What can hang from each mark
K141: K729 K826
K495: K301
K455: K301 K826
K332: K141
K479: K141 K572
K301: K455 K495
K826: K141 K455 K725
K572: K479

Every row comes from one small tree of marks. The marks that hang from a mark follow it in brackets, in the order of their numbers. Every link used is in the known rows. Which tree was each row made from?
Known rows
K479(K141(K729 K826(K455))): [ 13.4  45.5  16.9  32.0   9.5 -33.2  19.0  29.7  15.8 -29.8  28.0 -31.7
  40.3  -6.4  -0.9   6.0   5.2  -2.3]
K826(K141(K729) K455(K301) K725): [-10.6  54.1   9.4  10.0  54.7 -37.0  39.8  19.6  -1.3 -31.1  14.2 -41.3
  45.1  -9.8  10.7 -21.7   8.5  -4.0]
K572(K479(K141)): [ 22.6  -7.3 -21.3   0.7 -35.1 -21.4 -13.3  26.4  10.6  -5.6  15.8  -4.7
   3.4  -6.3 -12.4   4.7   4.0 -13.4]
K141(K826): [ -3.0  15.5  12.7  17.2  12.3  -9.1  10.8  10.2  11.6  -5.6   8.1 -13.0
   9.2  -1.4  -5.7   8.6   4.6  -6.0]
K495(K301): [ -1.0 -16.8  -4.9 -19.3   4.4   0.7  -6.6  -4.8   5.7  14.0  -3.2   3.4
  -9.2   4.0   7.2 -10.6  -3.1  -6.1]
K455(K301(K495) K826(K141(K729) K725)): [ -7.6  27.2 -14.8   6.0  54.8 -29.8  33.9  26.5   6.4 -16.4  -2.5 -36.6
  12.1   8.1   6.0 -27.0  16.8   8.9]
K301(K455(K826) K495): [ 14.1 -25.7 -17.4  -7.8  14.6  -1.0 -12.7  15.8  17.3   7.8 -18.0  -0.9
 -14.6  20.7  -7.7 -37.7  12.3  11.3]
K826(K725): [  2.9  13.5   5.5   4.4  12.7  -5.5  12.5  -5.7   3.9  -3.8  -4.7 -11.2
  11.8  -3.8  -0.4   0.7   1.8 -14.1]
K455(K301(K495) K826): [ -1.6 -10.9 -28.5  -6.7  33.8  -3.9   0.5  17.6  -7.5  -1.5 -16.8  -4.9
 -15.3  25.4   9.4 -25.6  13.8  15.5]
K301(K455(K826(K725)) K495): [ 16.4 -12.6 -11.9  -2.7  26.8  -6.8  -0.2   9.8  21.3   4.3 -22.2 -12.5
  -3.6  16.7  -8.0 -37.0  14.0  -2.5]
K301(K455): [  4.5 -15.0  -3.2  -5.2  -2.2   0.5 -11.0   4.9   9.8   8.1  -3.7   4.5
  -4.3  11.6  -4.9 -16.0   3.7   7.0]
K141(K826(K455 K725)): [  5.7  44.4  28.3  22.9  40.3 -23.5  26.7   8.4  16.0 -24.0   6.6 -34.6
  43.3 -12.7  -3.5  -5.5   7.2 -28.9]
K495(K301(K455(K826))): [  9.6 -31.7 -24.6 -19.3  21.6  -7.6  -8.3  10.0  16.0  15.9 -15.0  -0.5
 -15.7  20.6  -4.8 -34.1   2.8  13.3]
K826(K141 K725): [  3.9  25.8   5.9   2.0  19.9 -22.2  18.3   4.0  16.7  -9.4   6.7 -24.7
  24.6 -15.2   1.8 -10.6   6.9 -13.8]
K572(K479(K141(K729 K826(K455)))): [ 17.1  36.6   8.8  29.9  -5.7 -42.4  15.8  45.1  20.2 -30.4  34.6 -34.5
  37.9 -17.5 -21.3   6.6   5.5 -19.5]
K141(K826(K455(K301))): [ -8.2  31.7   7.7  14.0  45.6 -20.4  16.8  21.2  -2.8 -21.8   7.2 -22.8
  26.8   6.4   8.6 -11.0  10.0  -3.5]
K479(K141(K729 K826(K455 K725)) K572): [ 24.6  62.9   8.9  39.6   1.3 -41.0  26.9  42.1  22.0 -31.0  21.5 -48.3
  61.2 -11.3  -3.2  14.6  18.7 -31.6]
K332(K141(K826)): [  8.3  18.7  18.8  26.7   3.5  -1.7  21.5  13.3   8.3 -14.7  12.3  -7.0
  -4.1 -15.1  -9.8  23.9   3.5   1.8]

Write each row's tree
[  1.2  18.2   4.3  -6.9  42.7  -9.3   8.9   6.2  -3.8 -14.2 -10.6 -17.7
  20.4   7.7  18.0 -32.8  14.8 -19.8] : K826(K455(K301(K495)) K725)
[ 13.1  33.8   5.4  34.3  -8.7 -39.5  23.3  36.6  22.8 -19.7  27.2 -34.9
  26.8 -13.4 -22.4  21.7   6.9 -24.5] : K572(K479(K141(K729 K826(K725))))
[  3.6   7.3 -11.8  -6.1  42.1 -33.3  24.3  18.4  30.5   0.9  -0.5 -32.2
  11.6   3.9  -8.2 -36.0   6.2   7.0] : K495(K301(K455(K826(K141(K729) K725))))
[ -1.7  33.6  16.7  11.0  55.3 -18.8  19.2  16.5   7.7 -19.4  -2.6 -30.1
  29.4   6.0  12.6 -24.5  18.8 -25.7] : K141(K826(K455(K301(K495)) K725))
[ -1.6  25.1 -25.6   2.4  56.3 -33.6  28.9  20.8   3.1 -17.4  -4.2 -33.3
  18.0   5.2   7.7 -22.2  13.9   9.3] : K455(K301 K826(K141 K725))
[ 12.8  -5.8 -19.3 -18.0  41.2 -30.1   9.9  13.5  34.1   6.4  -8.3 -25.1
   9.3   5.0  -2.8 -44.4   9.9  -0.8] : K495(K301(K455(K826(K141 K725))))
[  1.2   1.6 -22.7  -2.1  46.5  -9.9  12.2  12.2  -3.3  -6.2 -21.3 -16.0
  -3.7  21.2   9.6 -24.7  16.3   1.1] : K455(K301(K495) K826(K725))
[ 16.7  51.9  -1.9  27.2  16.2 -36.6  19.3  48.4  14.1 -26.7  12.2 -44.9
  47.4   8.3  12.2  -3.9  30.7 -28.6] : K479(K141(K729 K826(K455(K301(K495)) K725)) K572)
[ 15.5  34.7  -6.7  33.4 -26.8 -26.9  10.2  42.6  17.8 -12.9  23.3 -26.7
  27.1   0.4  -5.2  28.4  15.6  -9.3] : K479(K141(K729 K826) K572)
[-10.7  38.9 -17.7  14.0  57.8 -36.7  43.5  25.5   0.5 -22.4   3.3 -39.0
  20.8   3.8   2.6 -13.8  10.0  16.9] : K455(K301 K826(K141(K729) K725))
[ 33.8  50.0   1.3  28.0  -0.1 -38.7  12.2  36.5  25.7 -26.4  13.4 -42.2
  58.0  -9.7   1.5   5.9  22.2 -39.8] : K479(K141(K826(K455 K725)) K572)
[ 27.8  34.3  -8.4  26.8 -15.4 -29.2   7.8  32.6  25.5 -11.6  10.0 -31.5
  35.4  -1.9   0.0  20.7  21.7 -31.0] : K479(K141(K826(K725)) K572)
[ -6.0  44.4  30.3  29.4  29.2 -21.4  29.6  18.8   9.2 -25.2  19.4 -29.7
  34.1 -11.0  -8.9   2.2   1.1  -6.0] : K141(K729 K826(K455))
[  7.3  12.6  -4.1   5.4  35.0 -27.1  20.5  24.4  31.2  -6.4  -2.9 -32.4
  13.3   3.9 -10.9 -39.7  15.2   6.0] : K301(K455(K826(K141(K729) K725)) K495)
[ -2.3  40.9  17.6   9.4  24.3 -28.9  24.9  17.9  10.5 -25.3  22.5 -30.7
  38.9 -21.0  -1.9 -17.0   1.5  -0.9] : K826(K141(K729) K455)
[ -5.8  38.5  14.3  12.9  20.7 -25.8  33.1   8.7  13.4 -14.8  14.9 -31.4
  27.6 -17.1  -3.3  -2.8   2.9  -5.7] : K826(K141(K729) K725)
[  0.6  38.3  -3.1  18.5  40.2 -34.5  41.3  18.4  15.1 -20.7   7.0 -39.9
  25.9 -11.6  -9.9  -9.3   5.5   6.3] : K455(K826(K141(K729) K725))
[ 20.1  37.2 -18.4  19.0   5.3 -34.7   1.8  48.9   7.1 -23.8  14.3 -30.7
  41.8   9.0  14.0   1.1  24.9 -14.6] : K479(K141(K826(K455(K301))) K572)
[  0.6  54.6  23.2  14.0  36.6 -34.3  37.4  12.5  13.8 -28.9  18.0 -42.2
  50.1 -25.0  -1.8 -16.4   3.7 -14.4] : K826(K141(K729) K455 K725)
[ 13.3   4.5 -13.4  12.6 -33.7 -24.4   1.5  31.0   7.9 -10.2  23.7 -10.9
   6.1  -8.3 -17.6  13.4   0.4  -4.6] : K572(K479(K141(K729)))
[ -2.1  28.8   1.1   1.1  45.5 -16.9  18.5   5.3  -9.7 -20.3  -5.0 -21.2
  29.0   3.6  13.8 -18.5   7.8 -11.5] : K826(K455(K301) K725)
[-14.0  57.3  21.3  30.1  59.1 -29.3  43.9  20.1  -2.0 -31.1  10.6 -40.2
  40.2   0.8   3.8  -2.0   8.5  -9.8] : K141(K729 K826(K455(K301) K725))
[  1.6  14.6 -22.3  -4.6  54.2 -26.3  18.9  21.7   9.3 -10.9 -10.0 -29.4
   9.3   9.9  11.5 -36.3  20.6   1.4] : K455(K301(K495) K826(K141 K725))
[ 20.4   8.0  -9.1  18.4 -22.3 -30.7  -2.8  36.4  22.4 -10.8  23.6 -17.5
  12.7  -7.7 -17.7  13.0   8.3 -18.8] : K572(K479(K141(K826)))
